Each row was made from one walk, in order. Every step used is in the known rows, and no mark comes twice. Write each row's walk.
Known rows
nanone-zovo-leno-dogi-fanif: 66.2,-17.7,28.2,16.6,11.4,-17.3,-9.3,3.3,-4.1,-2.6,-54.8,42.9,-80.9,-27.6,5.0,4.5,-18.8,15.9,-1.9
fanif-zofo: 27.1,5.6,-29.8,-5.1,10.0,1.1,5.8,5.4,3.1,33.3,8.3,-12.2,8.4,-2.0,8.6,3.5,1.0,-20.7,-0.5
nanone-zovo-leno-dogi-fanif-mapo: 60.5,-32.1,43.3,17.0,16.3,-18.3,-8.0,5.0,-5.4,5.1,-60.6,46.4,-82.0,-23.8,7.7,5.7,-23.9,21.1,1.4
leno-zovo: 13.8,-4.7,46.7,-0.7,8.4,5.9,-7.4,1.3,-18.4,-0.8,-1.6,1.5,-10.4,5.0,3.7,-9.3,-0.6,23.5,21.2
dogi-leno-zovo: 28.9,-10.6,55.0,7.3,4.2,-0.6,-10.6,-17.5,-8.5,8.0,-28.6,7.9,-31.1,-5.4,13.0,-10.2,3.6,47.4,31.7
zovo-fanif: 25.6,4.5,44.7,11.6,22.0,-21.1,-1.1,-2.2,-2.8,1.1,-15.6,8.2,-20.0,1.8,-0.3,-1.3,8.7,2.8,-13.3
nanone-zovo: 19.1,-8.2,12.5,8.2,-2.4,-5.5,-1.3,17.9,-0.3,-4.4,-41.7,15.5,-36.7,-14.3,4.6,7.2,-13.4,25.9,-17.5
fanif-zovo-leno-dogi: 58.1,-24.8,43.4,12.3,9.5,-19.0,-7.4,-10.9,-8.6,20.4,-21.3,33.7,-49.0,-9.5,10.6,5.5,-21.4,-13.6,43.8
nanone-zovo-leno-dogi: 63.5,-15.5,38.9,18.3,0.6,-11.1,-6.2,8.8,8.8,1.7,-47.4,43.0,-69.1,-25.6,7.2,-1.5,-22.2,6.0,4.1
zovo-leno-dogi: 56.1,-9.3,32.3,13.0,4.1,-6.9,-6.4,-10.6,10.6,8.6,-8.3,34.6,-40.8,-13.7,3.7,-11.4,-11.1,-24.7,26.5
nanone-dogi-fanif: 40.2,-10.4,-6.7,6.5,9.0,-17.7,-3.5,-12.3,-22.8,-0.7,-18.9,18.6,-43.5,-24.4,-0.3,25.1,-13.6,6.9,-4.9
mapo-fanif: -1.8,-6.9,-21.7,3.0,23.9,-12.2,-0.9,-13.1,-25.6,-3.4,-19.7,6.4,-6.9,-0.8,-6.0,15.1,7.0,17.2,-12.9
mapo-fanif-zovo-nanone: 14.7,-22.4,-0.5,11.7,35.7,-21.5,-6.2,-20.6,-44.9,7.6,-51.1,21.9,-55.9,1.2,-0.6,30.7,-4.4,27.7,-3.3
fanif-mapo: -9.6,-27.9,27.7,0.8,10.2,-2.7,2.2,3.0,-2.6,14.9,-8.7,6.5,-2.9,8.3,5.6,0.9,-11.0,9.7,6.2
leno-zovo-nanone-dogi-fanif: 46.9,-13.5,49.5,12.8,22.6,-4.6,-13.6,-14.8,-39.3,-1.1,-38.8,27.2,-82.1,-10.4,2.4,12.9,-11.3,33.3,8.4
leno-dogi-fanif: 23.4,-1.1,9.0,1.3,28.6,-21.1,-8.0,-16.3,-33.1,1.9,-8.8,18.9,-33.7,-8.7,-11.0,11.1,1.1,-16.6,25.0
nanone-dogi-leno: 51.1,-11.9,22.7,15.9,-11.2,-11.7,-2.4,-17.1,2.3,12.7,-28.8,23.2,-43.8,-28.2,11.8,12.0,-16.5,12.0,15.9
zovo-fanif-zofo: 47.3,9.7,19.6,7.2,29.6,-20.4,3.5,2.4,-0.4,27.9,-9.1,-1.5,-15.0,0.2,6.7,1.3,9.5,-14.5,-13.6

Write each row's walk
60.1,-15.0,51.5,15.7,-5.7,-8.6,-7.5,-16.1,-9.8,12.4,-29.7,24.5,-50.2,-24.8,14.2,6.5,-16.8,27.1,29.8
nanone-dogi-leno-zovo
36.7,-13.0,26.6,8.7,37.5,-29.1,-12.2,-22.9,-48.6,10.1,-34.5,31.9,-73.3,-8.2,-6.8,23.6,-8.2,-8.7,33.7
leno-dogi-fanif-zovo-nanone
50.9,-17.3,23.6,15.7,-6.7,-3.2,-4.0,13.4,17.4,-3.2,-50.2,30.2,-59.0,-21.8,12.3,-2.5,-19.2,26.2,-17.4
nanone-zovo-leno
73.3,-12.7,75.7,21.1,5.7,-19.6,-7.9,-17.6,-11.2,13.2,-38.0,28.6,-60.1,-24.2,13.8,5.9,-12.6,27.7,23.0
nanone-dogi-leno-zovo-fanif
59.4,-4.7,66.8,11.9,22.7,-14.1,-8.3,-15.9,-9.0,25.9,-34.0,6.7,-40.5,-4.7,17.9,-9.2,10.1,36.6,23.0
dogi-leno-zovo-fanif-zofo
20.8,-19.7,26.8,11.0,14.5,-12.5,-6.4,-9.3,-24.1,13.9,-40.1,20.3,-60.9,2.1,6.4,20.0,-14.8,13.1,13.1
fanif-zovo-nanone
50.1,-12.3,28.6,24.2,1.1,-7.7,-7.2,-22.9,-7.0,9.8,-55.0,36.6,-91.0,-22.3,7.7,17.1,-15.4,16.8,0.8
zovo-nanone-dogi-leno
53.0,-26.4,33.3,10.5,23.0,-16.0,-8.9,-16.4,-6.4,10.5,-22.6,37.5,-56.4,-12.4,3.5,-2.2,-11.7,-6.9,22.9
zovo-leno-dogi-fanif-mapo
45.3,-27.1,13.6,12.8,32.2,-27.7,-6.7,-21.7,-32.8,13.0,-36.5,33.0,-46.1,-8.2,3.1,19.3,-10.5,6.0,22.2
mapo-fanif-zovo-leno-dogi
8.9,-21.7,-8.4,4.6,29.5,-22.7,-3.0,-15.0,-39.5,7.9,-32.1,11.7,-19.0,0.6,0.6,26.4,-2.8,22.0,5.4
mapo-fanif-zovo
67.5,-27.0,89.5,21.4,11.1,-20.9,-6.8,-16.0,-12.4,19.8,-42.0,32.1,-61.0,-19.6,16.9,6.2,-18.0,32.3,25.7
nanone-dogi-leno-zovo-fanif-mapo
53.0,-26.7,41.2,20.9,7.7,-19.6,-8.4,-19.8,-22.7,21.3,-56.7,34.4,-89.3,-15.6,14.3,28.2,-24.5,19.8,22.7
fanif-zovo-nanone-dogi-leno
20.9,-2.0,-46.2,-0.8,31.9,-11.9,3.6,-9.6,-23.2,23.1,-12.2,-3.5,-1.1,-2.5,1.5,18.2,7.8,2.3,-13.3
mapo-fanif-zofo
26.9,-0.4,-43.6,-8.3,29.2,-12.2,-1.2,-8.0,-22.5,18.1,-7.9,-9.7,-17.8,-6.5,2.4,16.2,8.1,6.0,-11.1
dogi-fanif-zofo
49.5,-21.4,5.7,7.3,13.1,-26.8,-5.2,-14.5,-34.0,8.2,-28.5,21.5,-53.0,-23.0,4.7,34.8,-22.2,10.9,9.9
nanone-dogi-fanif-zovo
35.2,-12.7,60.2,14.5,10.0,0.4,-13.4,-24.0,-13.7,8.4,-48.4,19.0,-67.4,-5.1,12.3,-5.7,2.5,51.2,23.8
dogi-leno-zovo-nanone
40.5,-26.3,1.6,3.4,23.1,-22.2,-9.8,-17.5,-25.3,3.9,-33.3,17.1,-53.7,-9.5,7.7,17.1,-7.3,27.7,7.3
dogi-fanif-zovo-leno
45.2,-26.6,26.4,9.0,2.6,-11.6,-5.3,-6.4,-0.7,15.5,-24.3,20.9,-38.5,-5.7,15.6,5.0,-18.4,6.4,22.2
fanif-zovo-leno
59.1,-12.6,19.2,10.3,17.5,-14.9,-10.1,-19.0,-4.8,2.8,-18.2,34.4,-55.2,-16.9,0.4,-3.3,-6.3,-12.5,19.7
zovo-leno-dogi-fanif
41.0,-27.2,65.0,13.3,27.5,-5.5,-12.5,-12.6,-41.1,6.3,-44.1,30.4,-82.1,-5.8,5.0,13.3,-17.2,39.1,11.8
leno-zovo-nanone-dogi-fanif-mapo
